Every row comes from one small tree of marks. Brackets hold a mark, then the marks that hang from it, in the order of their numbers. Every link used is in the known rows. Which tree was each row made from?
Known rows
{z408 z653 {z817 {z144 z181} z625}}: -2.87 +0.27 -0.80 +0.17 -3.48 -2.65 -4.47 -3.32 +0.90 -3.77 +0.48 +1.46
 -1.15 -0.40 +3.18 -7.59 +2.30 -5.40 -3.20 -3.36 +3.35 +0.50
{z852 z625 {z821 {z181 {z408 z653 z817}}}}: -3.01 -4.98 +3.42 +2.79 -2.02 +0.52 -2.98 +0.87 +1.70 -3.87 -3.02 +2.03
 -3.00 +0.84 +2.83 -8.79 +1.55 -5.45 -1.26 -6.14 -6.48 -2.14
{z625 {z181 z408}}: -1.38 +0.40 +2.51 +2.06 +0.79 +1.71 +0.56 +0.86 +4.24 -1.29 -2.22 +0.13
 -2.14 +1.83 +2.44 -0.77 +0.13 -2.07 +0.37 -1.08 -2.47 -1.81
{z653 z144}: -0.66 -0.81 -0.33 +0.88 +0.73 -1.07 -0.49 -0.25 +0.63 -1.99 -1.37 -0.84
 -0.08 -2.13 -1.24 -1.42 +0.59 +0.13 +1.39 -0.51 +3.42 -1.21
{z852 {z625 {z181 z408}} {z821 {z817 z144}}}: -2.42 +0.63 +3.39 +3.72 -1.68 +1.19 -2.86 +0.60 +7.35 -1.48 -4.02 +3.33
 -5.67 -1.85 +1.67 -4.14 -0.15 -4.53 +0.34 -4.20 -3.39 +0.05
{z852 {z821 z181}}: +0.24 -1.39 +2.93 +0.35 -0.24 +1.38 -0.17 +1.25 +1.96 -1.47 -2.44 -0.14
 -1.80 -0.89 +0.69 -3.11 -0.49 -1.69 -0.55 -1.41 -3.54 +0.43
{z408 {z653 z144} {z817 z625}}: -1.71 -3.48 -1.91 +0.47 -0.70 -2.37 -4.14 -1.49 -0.39 -3.82 +0.22 +0.72
 -0.10 -1.31 +1.12 -7.05 +1.16 -3.29 -1.75 -3.12 +4.37 -2.24
{z852 {z821 z817}}: -0.33 +0.72 +0.86 +0.10 -0.55 +1.55 -2.00 +2.03 +2.21 -0.22 -2.30 +1.36
 -2.34 -1.46 -0.84 -1.74 -1.17 -1.68 -0.89 -1.09 -3.98 +1.05
{z502 {z817 {z144 z181} z408 z625}}: -5.04 +3.44 -2.55 +0.64 -5.23 -2.26 -1.40 -2.95 +5.99 +0.74 -0.81 +3.43
 -4.83 -2.64 +3.00 -3.62 -0.19 -3.82 -0.64 -1.77 +2.86 +1.11
{z852 z625 {z821 {z817 {z144 z181} z408}}}: -4.55 +3.11 +2.62 +2.40 -4.04 -0.32 -3.80 -1.55 +6.03 -0.03 -2.85 +2.77
 -7.13 -4.57 +1.12 -5.91 -0.58 -6.73 +0.15 -3.65 -2.83 +2.73
{z181 {z408 z653 {z817 z144}}}: -3.68 -1.42 -1.00 +2.61 -2.30 -0.95 -1.82 -0.81 +0.71 -3.97 +0.34 +2.10
 +0.56 +0.89 +1.21 -4.17 +3.67 -4.15 -0.75 -4.18 +1.38 -1.77
{z502 {z817 {z144 z181 z653}}}: -4.13 +3.97 -0.84 -0.33 -4.55 -2.93 -1.79 -3.21 +1.28 -4.93 -3.05 +0.81
 -3.07 -0.85 +2.69 -4.34 +2.81 -1.22 -0.54 +0.75 +2.12 -0.48
{z817 z144 {z625 {z181 {z408 z653}}}}: -1.53 -0.53 +1.52 +1.53 -1.57 -0.86 -0.35 -1.80 +5.59 -2.75 -0.42 +1.57
 -0.89 +0.35 +4.51 -4.36 +0.94 -3.93 -1.44 -3.17 +3.48 -1.69
{z502 {z817 {z625 {z181 z408}}}}: -2.39 +0.07 -0.96 +1.19 -1.64 +0.32 -0.30 +0.49 +6.30 +0.07 -2.81 +3.05
 -3.58 +1.66 +4.01 -1.82 -1.08 -1.14 -0.77 -1.52 -1.39 -2.29
{z852 {z821 {z817 {z144 z181 z653} z408 z625}}}: -4.48 +5.12 +2.35 +0.70 -5.92 -0.35 -4.29 -2.14 +6.92 -2.43 -2.87 +2.24
 -7.28 -4.11 +2.58 -8.09 -1.16 -7.31 -2.64 -2.42 -0.17 +1.60
{z821 {z181 {z408 {z817 z625}}}}: -2.96 -0.96 -0.11 +2.45 -2.44 +1.91 -2.51 +1.22 +3.44 -1.43 -1.85 +2.33
 -2.08 +1.60 +2.56 -4.69 +0.60 -4.67 -1.79 -2.45 -3.80 -1.80
{z144 {z653 z408}}: -1.52 +3.33 +2.38 +0.82 -1.88 +0.48 -0.54 -0.56 +0.84 -3.67 -2.10 -1.13
 -2.85 +0.03 +1.11 -2.44 +0.00 -0.44 -0.53 -0.29 +0.60 -2.69
{z821 z181}: -0.63 +0.41 +1.40 +0.22 +0.13 +1.01 +0.18 +0.14 +0.54 -1.71 -1.41 -0.74
 -0.26 -0.03 +1.79 -1.72 +0.95 -1.75 +0.13 +1.63 -2.58 -0.31
{z181 {z408 {z817 {z144 z653} z625}}}: -3.61 +0.60 -0.91 +2.50 -5.00 -0.80 -3.77 -1.32 +3.03 -3.46 -0.45 +3.09
 -2.62 +0.18 +1.39 -5.61 +1.55 -4.00 -2.39 -3.76 +3.01 -1.99
{z502 {z817 z625}}: -1.07 -0.41 -3.50 -0.88 -2.52 -1.37 -0.85 -0.30 +2.18 +1.39 -0.56 +2.98
 -1.49 -0.24 +1.59 -1.08 -1.28 +0.94 -1.23 -0.54 +1.08 -0.48
{z852 z625 {z821 z181 z817}}: -1.03 -0.33 +3.06 +1.05 -1.13 +1.52 -3.08 +1.21 +2.75 -1.11 -3.91 +1.52
 -4.20 -2.22 +1.44 -5.06 -0.66 -3.55 -0.35 -0.71 -7.31 +0.76
{z817 z144 {z408 z653} z625}: -2.34 -0.05 -0.73 +0.36 -3.11 -2.26 -0.69 -3.16 +3.34 -0.05 +2.82 +2.07
 -0.98 -2.73 +2.73 -4.23 +0.00 -4.70 -1.30 -2.72 +5.26 +0.22
{z502 {z817 z144}}: -2.28 +0.91 -3.56 +0.33 -2.43 -2.25 -0.17 -1.29 +1.36 -0.72 -0.41 +2.73
 -0.65 -1.35 +0.20 +0.13 +1.71 +0.60 +0.57 -0.30 +3.07 +0.17

Write each row's tree
-3.65 +4.07 +1.87 +1.11 -4.38 +0.10 -5.03 -1.58 +2.15 -4.63 -2.99 +0.06
 -5.88 +0.66 +3.07 -7.59 -0.03 -4.36 -3.36 -2.68 -0.25 -2.04 : {z144 z181 {z653 {z408 {z817 z625}}}}
-3.94 -1.12 -1.19 +0.30 -0.48 -2.77 -1.35 -2.65 +4.77 -2.58 -1.15 +1.43
 -3.91 -2.38 +4.97 -6.39 -0.27 -4.51 -0.13 -1.40 +3.17 -2.93 : {z502 {z817 {z408 {z653 z144}} {z625 z181}}}
-4.09 -1.65 -3.22 +0.02 -2.24 -3.20 -0.80 -2.15 +3.29 -1.25 -0.29 +2.06
 -2.08 -3.00 +2.85 -5.38 -0.24 -2.73 +0.06 -1.99 +4.20 -2.44 : {z502 {z817 {z408 {z653 z144}} z625}}
-2.19 +2.58 +2.36 +1.52 -1.74 +0.65 -4.89 -1.31 +2.78 -4.73 -1.90 +0.47
 -6.13 +1.04 +3.91 -6.74 -0.52 -4.87 -3.16 -1.98 -0.06 -3.32 : {z144 {z653 {z408 {z817 {z625 z181}}}}}
-4.30 +1.11 +0.77 +2.55 -2.07 +1.21 -2.42 +0.66 +2.06 -2.24 -2.85 +0.78
 -2.65 +2.31 +1.29 -3.60 +1.77 -3.96 -0.74 -3.12 -4.07 -0.98 : {z144 {z181 {z408 z817}}}
-4.39 +1.66 +1.27 +1.53 -4.60 +0.25 -4.20 -0.87 +2.94 -3.87 -3.03 +1.18
 -4.28 +2.06 +3.21 -7.36 +0.76 -4.80 -3.09 -3.07 -1.92 -2.09 : {z144 {z181 {z408 {z817 z625}}} z653}
-4.86 +1.51 +1.17 +3.17 -3.57 +0.58 -2.71 -0.83 +1.69 -6.47 -2.39 +1.19
 -2.23 +0.65 +2.31 -6.10 +4.19 -5.38 -0.71 -1.06 -1.39 -2.50 : {z821 {z181 {z408 {z817 {z144 z653}}}}}
-3.61 -1.04 +0.30 +0.78 -0.20 -2.18 -3.92 -1.87 -1.28 -6.35 -2.19 -1.48
 -0.89 -0.57 +1.68 -7.61 +3.30 -4.36 -0.64 -2.27 +1.29 -1.60 : {z408 {z653 {z144 z181}} z817}
-1.60 +0.39 -4.32 -0.07 -3.71 -2.60 -1.09 -1.61 +3.19 +0.62 +0.20 +3.91
 -1.29 -1.82 +1.06 -1.16 +0.02 +0.31 -0.89 -1.18 +4.86 +0.25 : {z502 {z817 z144 z625}}
-2.80 +5.17 +3.84 +0.68 -2.68 +0.45 -1.18 -1.35 +1.79 -4.83 -3.96 -2.16
 -4.40 +0.22 +2.57 -4.32 +0.53 -1.74 -0.91 -0.36 -0.63 -1.92 : {z144 z181 {z653 z408}}
-4.47 +2.53 -2.74 +0.29 -5.68 -2.88 -1.62 -3.38 +4.14 -0.99 +0.37 +3.60
 -4.37 -2.76 +2.79 -4.36 +0.00 -3.03 -1.15 -0.99 +4.46 -1.00 : {z502 {z817 {z144 z653} z408 z625}}
-1.67 +0.98 -0.99 +1.83 -2.28 +0.77 -3.46 +0.31 +2.15 -0.49 -0.37 +1.94
 -3.42 +0.20 +0.51 -3.14 -1.16 -2.57 -2.20 -3.49 +0.77 -1.45 : {z653 {z408 {z817 z625}}}
-3.26 -3.59 -1.32 +2.25 -1.62 -1.15 -3.05 -0.21 +2.18 -3.77 -1.19 +1.51
 -0.41 -0.15 +1.26 -6.73 +1.28 -3.71 -1.20 -4.80 +2.78 -3.55 : {z181 {z408 {z653 z144} {z817 z625}}}
-2.17 -2.62 +1.48 +2.62 -2.81 +2.24 -2.90 +2.34 +4.97 -1.15 -2.95 +2.87
 -3.73 +0.62 +1.30 -6.02 -0.88 -4.73 -2.46 -5.42 -4.67 -1.12 : {z852 {z821 {z181 {z408 {z817 z625}}}}}
-2.06 -1.75 +4.56 +2.04 -0.29 +1.15 -2.57 +0.98 +4.83 -2.79 -4.13 +1.75
 -4.30 +0.09 +3.95 -6.40 -0.38 -4.87 -0.77 -3.77 -6.64 -1.67 : {z852 {z625 {z181 {z408 z653}}} {z821 z817}}
-1.59 -1.00 +2.91 +1.17 +0.96 +0.59 +0.75 -0.15 +2.71 -3.33 -1.66 -0.52
 -0.52 +2.27 +4.31 -2.95 +1.23 -2.94 -0.29 -1.44 -2.07 -2.68 : {z625 {z181 {z408 z653}}}
-3.37 -2.74 +2.28 +4.62 -3.41 +0.48 -3.44 +0.50 +4.16 -2.53 -2.91 +3.59
 -4.35 -1.17 +0.56 -6.53 +1.59 -5.32 -0.17 -6.53 -3.28 -0.44 : {z852 z625 {z821 {z181 {z408 {z817 z144}}}}}
-2.15 +2.03 -0.99 -0.38 -3.24 -2.72 -2.48 -3.23 +3.79 -3.57 -1.38 +2.37
 -4.05 -0.94 +4.42 -4.71 +0.68 -1.89 -1.89 +0.42 +4.17 -1.60 : {z502 {z817 {z144 z653} {z625 z181}}}
-0.91 -2.03 +0.47 -0.27 +0.25 -0.94 -4.07 -1.66 +0.47 -3.05 +0.78 +0.97
 -1.75 +1.53 +4.53 -6.61 +0.64 -5.16 -3.31 -2.09 -0.08 -1.54 : {z408 z653 {z817 {z625 z181}}}
-3.35 +2.77 +1.13 +2.04 -0.94 +3.49 -0.39 +2.29 +3.92 -2.18 -4.02 +0.76
 -1.34 +0.58 +2.42 -1.87 +1.38 -3.63 +0.40 +1.90 -7.39 -1.27 : {z821 {z181 z408} z817}
-2.46 -1.64 -0.31 +0.39 -0.99 -2.12 -0.85 -2.24 +3.01 -1.37 +0.80 +0.30
 -1.25 -3.33 +2.06 -5.50 -0.64 -3.98 -0.28 -2.36 +4.93 -1.77 : {z817 {z408 {z653 z144}} z625}
